Each row comes from the steps of one walk. Every step used is in the known rows, and no mark comes twice. Write the walk behind each row, first mark first.
Known rows:
N-Z-W-C-K-V: 2.526, 0.852, -0.828, -0.185, 1.098, 0.105, 3.332, 3.249, -0.659, -0.400, -2.374, 0.902, -0.328, 1.548, -1.937, -0.376, 3.974, 0.227, 1.152, 2.594, -2.924
V-K-Z: 4.717, -1.451, 1.469, 0.135, 0.318, -0.447, 1.044, -0.327, 0.498, 1.697, -2.252, -0.191, -0.207, -1.883, 1.635, -2.139, -2.353, -1.743, 0.400, -0.452, 1.235
V-K-C-W: -3.725, 0.902, 2.024, -1.107, -0.577, -1.690, -1.189, 1.302, 3.380, -0.101, -0.993, 0.864, 0.994, -1.552, 2.064, 3.331, -1.918, -0.963, -1.182, 0.167, 0.462
N-Z-K-C-W: -5.112, 0.778, 2.226, 0.347, -0.609, 0.717, 0.887, 1.533, 0.416, -0.986, 1.953, 0.859, 0.717, 1.129, -1.127, 2.687, -1.181, -1.300, 0.210, 0.231, -2.123
R-Z-N: 2.349, -1.801, -1.098, -0.005, 0.237, 0.605, -0.643, -4.877, -2.799, 0.506, 0.175, -1.034, 0.183, 1.739, -2.443, -1.658, -0.130, -1.387, -0.426, -1.461, 1.841
Z-W: -1.345, -0.509, -2.795, 0.584, -0.225, 0.458, -0.620, 2.295, -0.688, -0.588, 1.059, 1.291, 0.612, 0.931, -3.729, 0.017, 0.754, 0.544, -2.838, -1.722, 1.279
R-V-K-C-W-Z-P: -1.949, 2.173, 0.562, 0.520, -1.010, 0.467, -1.747, -2.497, 1.783, -1.357, 0.747, -0.420, -1.880, -3.661, 4.455, 3.817, -1.202, -0.097, 1.550, 1.009, -0.875
R-Z-W: 2.309, -0.757, -1.864, 0.504, 0.323, 0.528, -1.456, 1.347, -2.607, 0.521, -0.131, -0.144, 0.645, 0.999, -3.566, -0.745, -0.460, -1.964, -0.605, -1.217, 2.365
C-W-Z: -5.987, -0.200, -2.059, -0.694, -0.045, 0.633, -2.332, 0.975, 1.237, -0.173, 3.977, 1.963, -0.672, -1.236, -0.914, 1.666, -1.426, 0.712, 1.225, -0.370, 0.727
K-Z-R-V: 3.744, -0.357, 1.021, 1.512, -1.539, 0.590, 0.022, 1.411, -1.747, -1.143, 0.749, -2.920, -0.186, -1.077, 0.069, -3.607, -0.228, 1.021, -0.956, -2.406, 0.352
R-Z-K: 1.133, -1.368, 0.391, 0.245, 0.236, 0.634, -0.590, -3.002, -2.031, 0.406, 0.254, -0.808, -0.057, 3.042, -2.893, -1.288, -0.269, -1.549, -0.297, -1.233, 1.965
R-V-K: 2.141, -1.682, 0.875, 0.484, -0.218, -0.226, -1.069, -2.118, 1.390, -0.380, -2.937, -1.940, -0.238, -0.436, 1.880, -1.737, -0.900, -0.585, 0.550, -2.422, 2.117
W-C-K-Z: 1.893, -0.638, -0.977, -1.493, 0.155, -1.984, 2.056, -0.816, 0.985, 1.522, -1.027, 1.540, -0.333, 0.867, -0.150, 1.004, -0.116, 0.022, 0.863, 1.311, -1.865
N-Z-R-V-K-C: 1.438, 1.372, 2.663, 1.520, 0.037, 0.981, 1.117, 1.104, -1.100, -0.438, -3.130, -3.729, 0.602, -1.460, 3.941, -1.490, -0.581, -1.450, 2.351, -0.640, -0.706
R-Z-W-C-K: 2.557, -0.499, -2.760, -1.118, 0.914, -1.060, -0.080, 0.144, -1.511, 1.407, -1.359, 0.905, 0.598, 3.181, -2.332, 1.224, 0.176, -0.464, 0.489, 1.267, -0.075
C-W-Z-R-V: -3.922, 0.297, -0.605, 0.435, -1.407, 1.612, -3.005, 2.124, -0.531, -1.993, 4.468, -1.738, -0.688, -1.099, 0.231, -0.769, -0.957, 3.241, 0.643, -1.207, 0.441
W-C-K-Z-R: 2.033, 0.476, -1.368, -0.986, -0.089, -1.306, 2.104, 1.512, -0.941, 1.034, 0.367, -0.157, -0.064, 1.006, 0.287, -0.526, 0.403, 2.117, -0.805, 1.658, -2.083
C-W-Z-K: -5.570, -0.908, 0.153, -0.140, -0.536, 1.340, -1.454, -0.343, 0.432, -0.785, 5.154, 1.660, -0.570, 1.866, -1.883, 0.755, -1.067, 2.178, -0.209, 0.224, -0.131
N-Z: -1.659, -0.388, -2.713, 0.447, 0.840, 1.275, 0.978, 0.797, -0.880, 0.907, -0.144, 0.409, -0.177, -0.848, -1.381, -0.726, -0.784, -2.396, 2.030, -1.641, 0.421
V-K: 0.254, -0.856, -0.525, -0.389, 0.752, -0.429, -0.510, -1.087, 1.239, 1.049, -2.051, 0.216, 0.114, -0.472, 0.908, -0.774, -1.101, -0.944, -0.516, -1.301, 2.090
V-K-C-W-Z-P: -3.766, 2.816, -0.810, -0.270, -0.144, 0.251, -1.136, -1.486, 1.455, 0.263, 1.485, 1.671, -1.514, -3.724, 3.536, 4.649, -1.352, -0.462, 0.343, 2.174, -0.692
K-C: -4.979, 1.696, -0.580, -0.280, -0.002, -1.009, -0.444, -0.788, 1.625, -0.300, -0.877, 1.293, 0.900, -0.439, -0.918, 2.771, 1.868, -1.322, -0.865, -1.173, 0.210
V-K-Z-W-C: 6.999, -0.965, 1.109, -0.217, 0.749, -0.498, 1.376, 1.600, -0.909, 1.749, -0.556, 0.688, 0.671, -0.075, 1.171, -1.919, -1.081, -0.650, 0.395, 1.832, 0.078

Write each row's walk:
-5.151, 1.151, 1.857, -0.899, 0.190, -0.365, -1.733, 0.143, 2.692, 0.762, 0.279, 1.295, 0.022, -2.174, 2.934, 3.213, -1.815, -0.723, 2.185, 1.740, -0.166  V-K-C-W-Z
8.143, -2.111, 2.845, 1.851, -0.732, 0.305, 0.448, 1.336, -0.654, -0.214, -2.300, -1.727, 0.082, -1.013, 0.728, -3.588, -2.015, -0.591, -0.255, -1.165, 0.726  R-V-K-Z-W
-0.055, 1.024, -0.465, -1.875, 0.882, -1.936, 1.306, -0.863, 2.198, -0.709, -2.639, 1.128, -0.629, 1.473, -0.865, 0.869, 4.912, 1.356, -0.498, 1.491, -1.441  W-C-K-V
3.385, 0.870, -3.805, -0.708, -0.102, -1.359, 2.557, -2.556, -0.148, 1.106, 0.157, 1.686, -1.818, -0.805, 0.373, 2.503, 0.377, 0.479, -0.938, 1.830, -2.539  W-C-K-Z-P
3.401, -1.904, 0.129, 0.666, -0.654, 0.354, 1.442, -2.945, -1.733, 0.339, 1.373, 0.029, 0.022, 0.125, -1.821, -2.344, -0.176, 0.172, -1.870, -1.018, -0.339  K-Z-N
0.050, 0.238, 2.399, 0.468, 0.040, 0.375, 0.952, -1.002, 0.409, -2.200, -0.220, -0.196, -0.565, 2.169, -2.894, -1.924, 4.573, 1.299, -2.952, -0.676, 0.376  Z-K-V
-0.368, 1.356, 3.323, 0.881, -1.013, 0.647, -0.062, 3.596, 0.116, -1.298, -0.961, -3.256, 0.719, -2.080, 3.967, -0.112, -2.580, -0.730, 1.537, -0.315, -1.017  N-Z-R-V-K-C-W
4.926, 0.561, 0.052, -1.109, 1.042, -1.072, 0.751, 1.042, -1.058, -0.196, -3.193, 0.056, -0.122, 2.299, -2.554, -0.158, 4.128, -0.115, 0.159, 2.374, -0.551  R-Z-W-C-K-V
6.410, -2.514, 2.046, 0.530, 0.050, 0.113, 1.806, -3.777, -1.159, 1.288, -0.939, -0.773, -0.027, -0.323, 1.176, -3.409, -1.852, -0.411, -1.240, -0.105, 0.203  V-K-Z-N
-2.455, -0.364, -3.452, -1.719, 0.624, -1.918, 0.665, -1.651, 1.668, 0.906, -1.046, 1.814, 0.038, 2.305, -0.875, 2.243, 1.302, 1.145, -0.050, 0.448, -0.917  W-C-K
0.729, 0.008, -3.192, 0.306, 1.229, 1.176, 1.161, 2.695, -2.173, 0.941, 1.609, 1.551, 0.844, 0.942, -1.720, -0.350, 0.594, -1.327, 2.148, 0.730, -0.738  N-Z-W-C
-0.396, 0.227, -3.070, -0.404, 0.436, -0.190, -0.589, 1.460, -0.556, 0.067, 1.999, 1.831, 1.132, 1.776, -2.349, 0.425, 1.754, 0.832, -1.247, 0.177, 0.600  Z-W-C
-4.058, 1.235, -2.948, 0.146, 0.567, 1.820, -1.287, 0.754, -1.784, 0.278, 3.123, -0.249, -0.498, -0.340, -0.655, -1.308, 1.047, 2.169, 0.406, -0.155, 0.837  W-Z-R
-3.781, -0.725, -0.798, 0.565, 0.542, 1.746, -0.447, -2.969, -0.751, 0.324, 3.030, 1.023, -0.637, 2.520, -1.933, -0.573, 1.087, 1.420, 0.661, 0.009, 0.274  W-Z-K
1.462, 0.873, -0.851, -1.003, 0.472, -1.256, 1.602, 2.118, 0.766, -1.146, -1.891, 1.454, -0.031, 2.194, -2.574, 0.488, 5.291, 2.388, -2.216, 2.128, -1.561  Z-W-C-K-V
6.142, -1.475, 1.322, 1.012, 0.145, 0.050, 1.217, 2.492, -0.746, 1.288, -1.579, 0.235, 0.441, -0.999, -0.099, -2.462, -2.141, -0.903, -1.407, -0.183, 0.822  V-K-Z-W
-6.204, 0.727, 2.331, -0.304, -1.343, -0.729, -0.851, 0.217, 2.073, -1.735, 2.596, 1.434, 0.972, 1.868, -1.639, 3.373, 0.113, 0.847, -3.064, -0.328, -0.865  Z-K-C-W
-1.284, 1.839, 2.308, 0.779, 0.075, 0.726, -1.251, -1.048, -0.415, -0.285, -1.286, -2.740, -0.161, -1.260, 4.280, -0.774, 1.003, 0.864, 2.449, 0.403, -0.068  W-Z-R-V-K-C
-6.728, 1.580, 0.210, -0.922, -1.125, -1.356, -1.588, 1.706, 2.877, -1.261, 1.366, 1.643, 0.973, -1.149, -0.748, 4.143, -0.269, -0.560, -1.854, -0.859, -0.172  K-C-W
0.377, 0.253, -1.314, 1.722, -0.399, 2.064, 0.364, 2.084, -2.514, -1.122, 0.489, -3.165, -0.144, -0.511, -0.026, -3.224, -0.161, -0.047, 1.485, -2.647, 0.057  N-Z-R-V
6.665, -2.068, 3.132, 0.859, -0.620, -0.457, 0.433, -1.299, 0.697, 0.237, -3.063, -2.183, -0.582, -1.769, 2.478, -3.132, -2.333, -1.459, 1.394, -1.739, 1.029  R-V-K-Z
-1.832, 0.940, 1.261, -0.439, 0.469, -1.241, -0.190, -1.196, 2.125, 0.750, -3.339, 0.443, 0.947, -0.948, 2.084, 1.813, 0.221, -1.833, -0.286, -0.258, 0.651  V-K-C
-1.005, -0.271, 1.237, 0.397, -0.699, 1.350, -2.629, 1.596, -0.068, -1.040, 2.191, -2.461, -0.706, -1.593, 3.293, -1.779, -2.386, 2.596, 1.167, -0.184, 1.089  C-W-Z-R-V-K
-3.374, 0.056, 2.343, -0.696, -0.125, 0.297, -0.997, -3.229, 0.845, 0.251, 1.672, 0.713, 0.251, -0.565, 2.492, 2.096, -1.104, 0.765, 0.636, 2.092, -0.976  V-K-C-W-Z-N
